Each row comes from the steps of one walk. Every step used is in the known rows, and no mark comes twice. Write the walk behind each row, first mark first.
Known rows:
kiko, kezafu: [  0  -2   1   0   4  -3   4  19   3   1  -3  -1  -3  -4 -10   1  -6 -16
   4  -3   0  -6   4   1  -8   4   3  -4   1  -7  -2  -2 -10  -2   0   3]
fubo, kezafu: [ -7   4   2   0   2   1   3  10   3   0   5   4   4   7   2   2   5  -1
   2   0  -3  -3   2  -1  -4   3   5  -2  -3 -13  -3  -2 -10   4   3   4]
kiko, kezafu, fubo: [  3  -6  -3   4   4  -2   4  20   1   6   2   1   7   2 -11   2  -7 -23
   7   0  -3 -13  13   3  -7   8  -1  -1   1 -10  -2 -18 -10   7   5   7]
femor, kezafu: [ -1  -4   0  -2   1   4   2  -5   0   4   2   8  -4  -5   0   1  -6  -3
  -3   0   2  -6   0  -1  -6  13   2  -4  -5 -13  -3  -8  -4  -3   1   0]
kezafu, femor, maneb: [  5  -5  -5   1  -1   7  -1   1   2   8   2 -13   2   5 -10   3   0 -13
  11   3   4  -1   6  -2  -1  11   3   0  -2  -5   3  -7  14  -3   3   6]
fubo, kezafu, tapi: [-13  -1   3   0   0  -2   2  14  -2   4   4  -3  12   9   3   3   9  -7
  10   0  -8  -7   2   5   1  -7   2  -4  -1 -13  -2   7   6   8   9   3]
fiva, femor, maneb, kiko, kezafu, fubo: [ -6  -4  -7   5   6  -1   6  48   3   8  13  -5 -11  -6 -18   7   0 -37
  11   3  -9  -8  22  -6   1   5   0   2  -4 -15 -10 -23 -15 -19  17   0]
fubo, kezafu, femor, maneb: [  0  -2  -4   2   0   9   3  12   5   9   8 -10   5  11  -7   5   6 -13
  13   2   1  -4   9  -2  -5  13   7  -1  -6 -20  -1  -9   5   0   6  10]
femor, maneb, kiko, kezafu: [  0  -5  -6   1   4  -6   0  31   3   5   6  -3 -13  -3 -19   5  -5 -28
   5  -2  -2   3  13  -9  -5  -1   4  -1  -6 -15  -9  -1 -17 -16   3  -3]
maneb, kiko, kezafu: [ -5   1  -1  -1   6  -6   4  41   1   1   4  -5  -6  -4 -13   4  -7 -19
   4  -4  -2   3   5  -4  -9  -8   3  -1  -3  -5  -3   3 -24 -13   2   0]
maneb, femor, kezafu: [ -2   0   1  -4   7   6   5  13   0   2   1   7  -8 -14   5   1  -3   2
  -4   0  -3  -5  -2  -4  -4  25   3  -2  -4  -6  -4  -3  11  -9   3   4]
fubo, kezafu, kiko, maneb, femor: [-12   7   1   1  12   1   9  30   3  -3   6   1   3   0  -8   8  -2  -4
  15   1 -16 -10  -4   5  -4  17   2  -1  -3 -14  -5   5  -5  -5   3  13]
tapi, kezafu, kiko, maneb, femor, fiva: [ -5 -14  -5  -3  13  11  11  20   6   1  -4  13  -7 -19 -10   8 -11   1
   8  -2 -18  -8  -5   5  -5  28   2  -3  -2   3  -3  -5   4 -11   2   5]
maneb, femor, fiva, kiko, kezafu, fubo: [ -9  -9  -5   1   8  -4  14  40   2   1  -1  -3  -8 -14  -5   5  -9 -13
   9   2 -12 -15  10  -8  -8  33   2   0  -1  -8  -8 -25 -14 -16   8   7]
maneb, kiko, kezafu, femor: [ -6   1  -2   0   5  -1   5  49   0   4   2 -16  -2   0 -14   5  -8 -22
  13  -3   3   1  10  -1 -11  -5   5  -1  -3  -1   3   5 -14 -19   1   8]
femor, fiva: [ -7 -11  -4  -1   0   3   1  -2   3   0  -3   5  -5  -4   2   0  -6   3
   0   0   0  -1  -3   0   0  10   2   1  -1   4  -1 -18 -11  -5   1   0]
goro, kiko, kezafu, femor, maneb: [ 10 -13  -5   0   6  -1   2  39   7   5  -1 -10  -9   2 -32   7 -13 -22
  12  -1   7  -5  15  -4  -5  16   3  -8  -1  -4   2 -20  -8 -17   4  10]
fubo, kezafu, femor, fiva, kiko: [-19  -3  -3   1   0   5  11  17   5   1   1 -12  -1   5   0   5  -1   0
  13   0  -4  -5   2  -6  -9  17   8   0  -5 -11  -1 -11 -22 -13   5   8]
fiva, kiko, maneb, femor, kezafu, fubo: [ -4   0  -1   1   7   1  14   7   0   1   4   1  -1 -11  -4   5  -7  -9
  11   5 -19 -22   0  -6  -9  37   1   0  -4 -21  -7 -17  -7  -9   6   7]
kezafu, kiko, maneb: [ -5  -2  -1   3   4  -2   3   5   1   0   0   0   5  -1 -17   6 -12  -9
  11  -1  -8  -7  -2   9  -3   2  -3   0  -2  -7   0   3 -13  -2  -1   5]
maneb, kiko, kezafu, fubo: [ -3  -1  -4   4   6  -6   3  42  -1   6   7  -2   3  -1 -13   5  -8 -23
   6  -1  -5  -4  14  -3  -8  -5  -1   0  -4  -7  -5 -10 -19  -9   5   2]
fubo, kezafu, kiko, maneb, femor, fiva: [-17  -5  -2   0  12   5  10  31   6  -2   2   6  -3  -5  -7   9  -8  -2
  13   0 -16  -9  -8   6  -4  29   4   0  -3 -10  -5 -10 -17  -8   2  12]
maneb, femor, fiva, kiko, kezafu: [-12  -6  -2  -2   8  -4  15  34   4  -4  -5  -6 -20 -15  -4   3  -8  -7
   6  -2  -8  -8   1 -11  -8  26   5  -2   0  -4  -8 -10 -12 -22   4   4]
goro, kiko, maneb: [  6  -5   2   0   4  -5   2  10   4  -7  -2   3  -6   0 -20   4 -12   2
   6  -1  -5  -5  -8   3   1   5  -1  -5   0   4   1 -12 -24  -8  -2   4]
femor, kezafu, kiko, maneb: [ -7  -7  -2   0   6   3   4   3   2   4   1   8  -1  -5 -17   7 -18 -12
   7  -1  -6 -12  -2   8  -5  16   0  -5  -6 -19  -2  -5 -15  -4  -1   6]
tapi, kezafu, femor, fiva, kiko: [ -7 -11  -6  -2   1  11  14   6   5   4  -3  -6  -4 -10  -4   4  -4   2
   8  -3  -6  -3   4  -8  -9  17   6  -4  -5   0   0  -8  -2 -16   5   0]
fiva, femor, kezafu, kiko, maneb: [-15  -4   1  -1   7   8  10  18   2   2   3   6 -10 -12 -15   7 -12 -16
  10   1  -9 -15   1   8  -1  17  -1  -3  -3 -20  -2  -9 -14 -12   8   5]

Which walk is each row?
[-13  -6  -4  -1  -1   3   9   7   1   1  -3 -16  -6  -3  -2   3  -6   0
  10  -1   0  -3   2  -6  -4  15   4   2  -2   2   3 -12 -13 -18   4   5]  kezafu, femor, fiva, kiko
[-11   2   1   2   5  -1   5  14   5  -1   5   2   8   7 -16   9  -5 -10
  13   0 -12 -10  -1   8  -4   6   2  -3  -4 -20  -3   4 -19   3   0   9]  fubo, kezafu, kiko, maneb
[-15  -6  -2   0   3  -3   8  55  -2   8   6 -14 -15  -7 -18   6   3 -38
  15   1 -10  -4  14  -3   6  -8   1  -1  -1 -12  -9  -1  -2 -20  18  -4]  fiva, femor, maneb, kiko, kezafu, tapi
[-16  -4   0  -1   6   5   7  25   1   5   5   5  -9 -11  -7   6  -6 -11
   1   0  -1  -7  11   3   2  12  -1  -3  -4 -17  -3 -10  -2 -15  10   2]  fiva, femor, kezafu, kiko
[ -6 -14  -5  -1   4   6   5  26   4   6  -6 -10  -1  -3 -11   3 -16 -15
  13  -3   6  -6   3   4  -9  16   6  -1   1   4   3 -16 -12  -6   3  10]  kiko, kezafu, femor, fiva
[-11  -5  -5   0   0   6  10  -1   4  -1  -5 -13  -5  -2 -12   4 -12  -3
  20   1  -7 -10 -10  -1  -7  19   5   3  -2  -3   3 -13 -24 -12   0   7]  kezafu, femor, fiva, kiko, maneb
[  4  -9   3  -4  11   0   6  22   4  -4   0  10 -15 -13 -13   4 -14   4
   2   0  -9 -10 -10  -2  -4  33   1  -7  -2  -4  -1 -15 -18 -18   1   7]  goro, kiko, maneb, femor, kezafu
[  0  -1  -8   1   0   3  -1  20   0   7   9 -17  -3   2 -10   5   0 -15
  11   2   1   6   9  -7  -2   1   2   3  -7  -2   0  -1   0 -18   4   2]  kezafu, femor, maneb, kiko
[  0  -1  -6   2   0  -3  -2  13   2   4   9  -2  -9   0  -8   3   1 -12
   1   1  -3   9   6 -10   1  -6   1   2  -8  -9  -6   0  -9 -17   4  -6]  femor, maneb, kiko
[ -4  -3  -3   0   0   7   4   7   4   2   5  -1 -14  -4  -6   1   8 -14
   4   3  -3  -4   7  -4   9   8   0   2   0  -7  -5 -11   1  -8  11  -2]  fiva, femor, maneb
[ -9   1  -4   1   2   2   3  29   2   2  11  -6 -18  -5  -8   4   8 -16
   4   3  -4   6  10  -8   7  -4   1   3  -5  -8  -7  -5 -11 -23  12  -6]  fiva, femor, maneb, kiko
[-13  -2   3  -5   5  -1  13   8  -5   0  -2  -7  -6 -14  -5   5  -2 -11
  16   3 -21 -18  -6  -2  -2  25   2  -4  -3 -19  -7   7   0 -13   8   3]  fiva, kiko, maneb, femor, kezafu, tapi
[-19 -13  -2  -2   1  -9  11  23   0   3  -8 -10  -7  -6 -10   4  -9 -18
  13  -2  -9 -12   5  -3  -2   7   3  -5   0 -12  -5  -5 -19 -10  10  -1]  femor, fiva, kiko, kezafu, tapi
[  6  -7  -8   0   3  10   3  19   5  11   9  -8  -3  -4 -10   7   4 -13
   7  -1  -5   6  12  -9  -6   2   5  -3  -8  -4  -1   1  14 -18   6  -2]  tapi, kezafu, femor, maneb, kiko
[-12 -10  -6   0   6   4   6  45   2   6   0 -12  -6  -5 -12   5 -15 -19
  11  -4   4   1   5  -1 -12   5   7   0  -4   6   3 -13 -22 -22   3   7]  maneb, kiko, kezafu, femor, fiva
[  4  -6   2   0   7  -9   4  40   6  -3  -3   2 -11  -3 -24   4 -13 -11
   1  -4   3  -3   8  -2  -5   5   1  -9   1   0   1 -14 -18 -12   2   4]  goro, kiko, kezafu
[-11  -7  -3   0   0  -2   9 -10   4  -6  -5  -3  -9  -5 -11   2 -10  -2
  11   1 -11 -10 -10  -3  -2  15   3   3  -2  -7  -3 -11 -35  -9  -1   0]  femor, fiva, kiko, maneb
[ -8  -4   0  -2  10   2   5  29   0   4   3   6  -6 -12  -1   6  -8  -2
  -1   0  -3  -5   7   0  -3  25  -1  -5  -5 -11  -4  -2  12 -17   5   5]  maneb, femor, kezafu, kiko
[-12  -6  -3   0  -2  -2   7   3   3  -2  -3  -4 -12  -6   0   1  -4   3
   2   0  -4  -3  -1  -8   0  10   2   0  -3  -2  -3 -13 -23 -15   3  -4]  femor, fiva, kiko
[ -5   6   0   0   0  -4   8 -10   2  -6  -3 -10  -4  -2 -11   3  -2  -6
  12   1 -11  -9  -6  -3  -5   5   0   2  -1 -10  -4   4 -26  -6  -2   0]  fiva, kiko, maneb
[-11  -8  -3   0   2  11   5  17   5   4   2  -3   5   6   1   4  -3   1
  11  -1   2  -4  -1   3  -8  13   8   1  -4  -4   4 -14 -11  -2   4  11]  fubo, kezafu, femor, fiva
[-17  -2  -3   1   2   7  12   7   7  -2   0 -11   0   4  -9   7  -5  -4
  23   0 -11 -13  -8  -2 -12  20   9   1  -5 -13   0 -12 -38  -7   3  11]  fubo, kezafu, femor, fiva, kiko, maneb
[ -9  -1  -4   0   6   1   7  48   4   3   8  -8 -21 -10 -18   5   1 -31
   8   0  -4   0  15  -8  -1   0   4   0  -3 -15  -9  -7 -15 -24  12  -2]  fiva, femor, maneb, kiko, kezafu
[  2   2   1  -2   7   4   4   7   1  -5  -1  -2  -3  -7  -2   1  -1   0
  10   2 -12  -8 -11   2  -2  16   1   2   2   1  -2   2   1  -2  -2   7]  kiko, maneb, femor
[ -8  -6  -1   2   4   8   7  13   0   8   7   9  -2  -9   1   2  -1 -13
   1   3  -5 -16  10   2   0  18  -2  -1  -2 -14  -4 -30   1  -4  14   3]  fiva, femor, kezafu, fubo
[ 11 -10  -7  -1   1  15   3  -2   7  12   3  -5   3  -3 -10   4   3 -10
   7   0  -3  -1  10  -4  -5  15   4  -5  -5  -7   0  -1  22  -3   4   1]  tapi, kezafu, femor, maneb
[ -7   2  -5   3   1   5   1  29   3   8  14 -13   1  11  -8   7   6 -15
  12   1  -1   4  11  -8  -6   0   8   2 -10 -15  -3  -2  -6 -14   6   6]  fubo, kezafu, femor, maneb, kiko
[ -6   9   1  -2   4  -3  13   8   0 -10  -1 -12  -9  -8  -4   3   1  -1
  13   3 -17 -10  -8  -6  -3  18   1   2   0  -4  -5   8 -10 -14   1   4]  fiva, kiko, maneb, femor
[ -7   4   2  -4   6   2  13   3   0  -4   0  -1 -13 -15  -6   4  -5  -4
   9   2 -15 -14 -10  -7  -9  31   4  -2  -5 -19  -7  -1  -8 -16   2   4]  fiva, kiko, maneb, femor, kezafu
[ -6   2   0   0  10   0   6  24   0  -3   1  -4  -3  -8 -10   7  -7  -4
  12   1 -14  -8  -4   6  -1  14  -3   0   1  -2  -1   7   8  -8   0   9]  kezafu, kiko, maneb, femor
[ -4 -11  -6  -1   2  13  13  -6   8   3  -5  -8  -2 -11 -13   5  -8  -2
  17  -2 -14 -11  -5  -3 -14  23   7  -2  -4  -4   1  -7 -14 -12   3   3]  tapi, kezafu, femor, fiva, kiko, maneb
[  1  -1   1  -4   7   8   6   3   1  -1   1   7  -8 -13  -2   2  -8  -3
   6   1 -11 -14 -12   1  -9  32   4  -2  -3 -11  -5  -5  -5  -4   0   6]  kiko, maneb, femor, kezafu
[ -6 -11  -5   0   0   9   2   9   2   5  -3  -7   2  -1  -1   2  -9   2
   9  -1   5  -2  -2   3  -2  11   4   1   0   8   5 -16  -2  -5   1   8]  kezafu, femor, fiva
[ -4  -8   2  -2   2  -5   4  25  -4   6  -5  -5   4   0 -11   2  -4 -23
  11  -2  -5 -11   5   7  -2  -5   1  -6   3  -8  -1   5   5   4   7   2]  kiko, kezafu, tapi
